Every row comes from one small tree of marks. The marks that hang from a mark follow it in brackets, in alphabetical order. Every link used is in the known rows. Which tree was each row made from?
Known rows:
morak(leletav): [-0.396  1.284  0.114  1.776 -2.062  1.115  0.368 -1.428 -1.219  0.701
 -1.002 -1.132 -0.846 -3.826  2.493  2.799 -0.036  0.334  0.619  0.419
 -1.518 -0.191  2.972]
tunekem(meso(leletav) morak(modo vili)): [-3.245 -1.388  1.861  4.026 -1.489  4.596 -2.100 -3.257 -0.229  3.293
  1.015 -1.687 -2.599 -5.853  2.614  1.449 -1.106  1.555 -4.400 -1.321
  0.100 -2.385  0.587]
meso(leletav sete tunekem): [-2.819 -0.432 -0.510  0.234 -0.952  2.860 -2.237 -2.005 -1.328  0.042
  1.315  2.872 -3.101 -4.596 -0.708 -0.537  1.432  0.892 -1.050  1.801
 -1.600 -1.705 -0.182]
meso(leletav): [-0.425  1.050  0.265  0.310 -1.369  1.952 -0.717 -2.795 -2.400  1.172
  0.332  1.132 -1.221 -3.446  0.483  0.718  0.868  0.183 -0.053  0.775
 -1.205 -0.475  1.207]
morak(leletav(likivot) modo vili): [-1.188 -1.863  3.479  4.891 -2.146  3.413  0.528 -0.565 -0.182  2.192
 -1.362 -1.538 -1.574 -4.987  3.908  4.556 -0.868  1.655 -1.826 -1.808
  0.074  2.205  2.988]
sakub(tunekem): [-0.477 -0.181 -1.229 -0.669 -1.156  1.165  1.545 -0.934 -0.053  0.747
 -1.017  0.088 -0.641 -2.027  1.941  0.819 -0.001  0.862  1.069  1.813
 -0.616 -0.914  2.506]
fuga(modo): [ 1.034  1.424  0.704  0.814 -1.895  0.550  0.560 -1.728 -2.086 -0.062
 -1.334 -0.678 -0.822 -1.352  1.863  2.436  0.089 -0.587  2.113  1.341
  0.833  1.501  2.817]
sakub(metem tunekem(meso(leletav(likivot) sete) morak)): [-4.234 -2.218  0.157  1.491  0.390  6.309  0.764 -1.078  2.944  2.129
  2.277  2.644 -3.719 -3.275  1.386 -3.618 -1.517  1.942 -4.248 -0.558
 -3.104 -3.880  2.670]
tunekem(meso(leletav(likivot) sete) morak(modo)): [-3.880 -1.822  1.734  4.816 -1.423  5.343 -2.010 -1.386  2.083  3.155
  2.383  1.868 -4.313 -6.018  0.610 -1.766 -0.536  1.500 -4.226 -2.208
 -2.886 -0.913  0.691]
meso(tunekem(morak(leletav(likivot) modo vili))): [-3.042 -3.927  3.495  5.565 -0.547  4.492 -0.734 -0.177  1.475  2.598
 -0.653 -0.971 -2.233 -5.689  3.320  3.633 -2.123  3.817 -4.356 -2.027
  0.330 -0.488  1.686]
leletav(likivot morak(modo vili)): [-0.438 -3.983  3.274  3.934 -1.072  3.023 -0.174  0.014  0.673  2.730
 -1.540 -0.936 -2.701 -4.307  1.534  4.072 -1.901  2.185 -1.984 -1.019
  0.808  2.147  2.185]
sete(likivot meso(leletav(morak(modo)) tunekem)): [-1.373 -2.918  0.439  0.621  0.434  4.827 -3.083 -3.025 -0.457  0.254
  2.201  3.369  0.084 -6.846 -1.420  0.265  1.340  1.900 -3.097  3.170
 -2.071 -3.484 -0.524]
leletav(morak): [ 0.362 -1.237 -0.195  0.873 -0.873  0.978 -0.317 -0.961 -0.354  1.287
 -1.077 -0.738 -1.615 -3.080  0.244  2.467 -1.115  0.943  0.300  1.118
 -0.553 -0.456  2.081]
tunekem(morak(leletav)): [-1.743  0.187  0.815  2.456 -1.257  1.760 -0.129 -1.218 -0.184  2.101
 -0.388 -1.661 -1.097 -4.443  2.611  2.102 -1.171  0.817 -1.006 -1.012
 -1.487 -1.441  2.710]
meso(sete(likivot) tunekem(morak(leletav modo vili))): [-5.083 -3.734  3.131  4.077 -0.753  4.449 -2.094 -0.708 -0.026  2.546
  1.411 -0.595 -2.346 -7.360  3.189  2.342 -0.285  1.829 -4.794  0.278
 -1.014 -2.087 -0.283]
meso(leletav(likivot morak(vili)) sete tunekem): [-2.461 -4.586  2.373  2.658  0.475  4.593 -2.684 -0.701  0.053  1.771
  0.348  3.251 -5.015 -5.219 -0.529  0.634 -1.129  3.213 -3.538  0.140
 -1.136 -1.247  0.733]
tunekem(meso morak): [-0.848 -0.149 -1.140  2.141 -1.177  2.627 -0.980 -1.461  0.898  1.946
 -0.054 -1.456 -3.085 -3.795  2.223 -0.065 -1.679  1.184 -1.667  0.034
 -2.039 -3.540  1.210]
likivot(leletav(morak)): [ 0.602 -1.456  0.226  1.186 -1.668  1.594 -0.642 -1.510  0.150 -0.026
 -0.942 -0.683 -1.432 -4.821 -0.256  1.475 -0.974  1.896 -0.704  1.325
 -1.808 -1.056  2.614]
morak(leletav modo vili): [-1.768 -0.781  2.370  3.716 -2.673  2.073  0.102 -1.590 -1.235  1.953
 -1.140 -2.978 -0.570 -5.266  3.946  5.150 -0.204  0.598 -1.027 -0.455
  1.131  1.122  2.518]
sakub(metem tunekem): [-1.039 -0.145 -1.271 -1.857 -0.602  2.191  2.996 -0.656  0.062 -0.083
 -0.485 -0.555 -0.110 -0.974  1.949  0.715 -0.585  0.045  0.413  2.357
  0.065 -1.678  3.314]
sete(meso): [ 0.979  0.613 -2.225 -0.358 -1.288  1.770 -0.149 -2.366 -0.659  0.095
 -0.022  0.470 -1.118 -3.341  0.272  1.029  0.869 -0.129  0.872  1.946
 -1.780 -2.231  0.974]

Write each row's tree:
[-4.769 -2.461  1.832  3.348 -0.778  3.926 -1.923 -0.353  0.715  1.891
  1.826  0.310 -1.685 -6.974  2.048  0.741  0.451  1.462 -3.785  0.798
 -2.317 -1.794 -0.001] -> meso(sete(likivot) tunekem(morak(leletav modo)))
[-2.375 -0.412 -1.233  2.604 -1.203  2.891  0.469 -1.304  2.433  1.902
 -0.563 -1.561 -1.084 -4.543  4.128 -0.148 -1.891  2.251 -2.287  0.024
 -2.639 -4.182  3.659] -> sakub(tunekem(meso morak(leletav)))
[-1.662 -0.944 -1.698  1.685 -0.137  3.377 -1.381 -1.963  1.320  0.534
  0.159  0.413 -0.917 -5.607  1.163  1.132 -0.482  2.200 -1.891  0.794
 -2.212 -5.186  1.049] -> sete(meso(tunekem(morak(leletav))))
[-3.451 -3.153  1.715  1.476 -0.197  3.972 -3.257 -1.648 -0.701  1.040
  2.420  3.044 -1.840 -6.898 -1.325 -0.041  0.991  1.438 -3.464  2.291
 -1.824 -1.023 -0.604] -> meso(leletav(morak(modo)) sete(likivot) tunekem)
[-1.440 -1.383  0.391  1.345 -0.750  4.115 -3.191 -2.358 -0.649  1.566
  2.249  2.360 -3.698 -5.920  0.231 -2.054  0.106  0.829 -3.155  2.011
 -4.632 -3.260  0.453] -> tunekem(meso(leletav(morak) sete(likivot)))
[-1.288 -3.458  2.932  4.744 -1.155  4.862 -2.049 -1.950  0.877  2.876
 -0.012  0.225 -3.510 -5.658  1.590  1.807 -1.692  2.807 -4.189 -1.303
 -0.702 -0.251  2.040] -> tunekem(meso(leletav(likivot morak(modo vili))))
[-3.488 -3.110  1.943  3.902 -1.391  4.856 -2.049 -1.174  0.428  3.186
  1.873 -1.488 -4.284 -6.158  3.323  0.475 -0.789  0.721 -4.647  0.358
 -1.923 -2.762 -0.848] -> tunekem(meso(sete(likivot)) morak(modo vili))
[-4.955 -4.429  3.543  4.247  0.094  5.476 -2.262 -1.080  0.652  3.038
  1.534  2.299 -4.224 -6.106  0.542  0.691 -0.606  2.721 -5.174 -1.612
 -0.049 -0.504 -0.487] -> meso(leletav(likivot) sete tunekem(morak(modo vili)))
[-0.603 -2.563  1.076  0.952 -1.491  3.192 -1.523 -1.150 -0.351  0.164
  1.222  1.182 -2.851 -6.050 -0.310 -0.723  0.269  1.141 -2.036  2.393
 -3.811 -1.610  1.007] -> meso(sete(likivot(leletav(morak))))
[ 1.715 -2.017 -0.298  0.075 -0.896  3.696 -1.549 -2.583 -0.211 -0.639
  0.908  1.333 -0.700 -6.207 -0.739 -0.470  0.312  1.567 -1.660  3.067
 -4.251 -4.091  1.277] -> sete(likivot(leletav(morak)) meso)
[-0.550 -2.393 -0.098  1.849 -1.702  3.988 -2.456 -1.467  1.044 -0.231
  1.352  0.697 -3.862 -6.556  0.540 -1.960 -0.360  1.718 -3.018  2.763
 -5.254 -3.325  1.079] -> tunekem(meso(sete(likivot(leletav(morak)))))
[-2.939 -0.602  0.667  1.801 -0.415  4.857 -3.052 -2.725 -0.689  2.303
  3.248  2.005 -4.093 -5.888  1.167 -3.174  0.277  0.570 -4.001  0.472
 -4.755 -4.504 -0.445] -> tunekem(meso(leletav sete(likivot)) morak)
[-1.762 -3.372  0.432  1.803 -0.081  4.235 -2.740 -3.210 -0.034  1.036
  0.615  1.172 -0.865 -6.663 -0.680  2.770  0.221  2.461 -3.338  1.495
  0.792 -2.944  0.058] -> sete(meso(leletav(morak(modo vili)) tunekem))
[-5.117 -1.947 -1.024  1.631 -1.142  4.173  1.634 -0.344  3.441  1.812
  1.766 -1.352 -2.182 -4.019  2.237 -1.119 -1.229  0.360 -3.282  0.593
 -0.624 -2.920  2.108] -> sakub(metem tunekem(meso(sete) morak(modo)))
[-2.558 -2.645  1.307  4.197 -1.437  4.663 -2.097 -1.182  1.990  2.297
  1.509  2.297 -3.975 -6.138 -0.341 -0.510 -0.448  1.725 -3.436 -0.949
 -2.618  0.355  1.629] -> tunekem(meso(leletav(likivot morak(modo)) sete))
[-4.535 -1.005 -0.157  1.167 -0.551  4.833  1.015 -2.359  1.902  1.886
  1.919 -0.553 -0.373 -4.286  2.089 -0.933 -1.135  1.206 -3.831  0.231
 -0.150 -3.590  2.551] -> sakub(metem tunekem(meso(leletav) morak(modo)))
[-2.036 -1.588  0.750  1.451 -0.396  4.150 -1.859 -0.957 -0.187  0.450
  1.238  4.491 -3.963 -4.130 -0.766 -1.101  0.771  2.112 -1.838  0.589
 -2.630 -0.690  0.422] -> meso(leletav(likivot) sete tunekem)
[-0.832 -0.387  2.162  4.246 -2.423  2.727  0.780 -0.318  0.295  1.467
 -0.757 -0.357 -0.836 -4.801  2.665  3.116 -0.146  1.459 -1.095 -1.228
 -1.122  2.636  3.093] -> morak(leletav(likivot) modo)
[-0.382 -0.676 -0.621  1.348 -2.451  3.928 -1.735 -1.738 -0.027 -0.861
  1.728  0.879 -3.699 -5.919  1.568 -2.429  0.897  0.963 -2.398  2.890
 -5.290 -3.388  0.498] -> tunekem(meso(sete(likivot(leletav))))
[-0.886 -1.592 -2.288  0.445  0.342  3.194 -1.444 -1.810  1.057  0.308
  0.396  1.106 -1.731 -4.295 -0.214  0.047 -0.361  1.954 -1.518  1.489
 -1.509 -5.237 -0.391] -> sete(meso(tunekem(morak)))
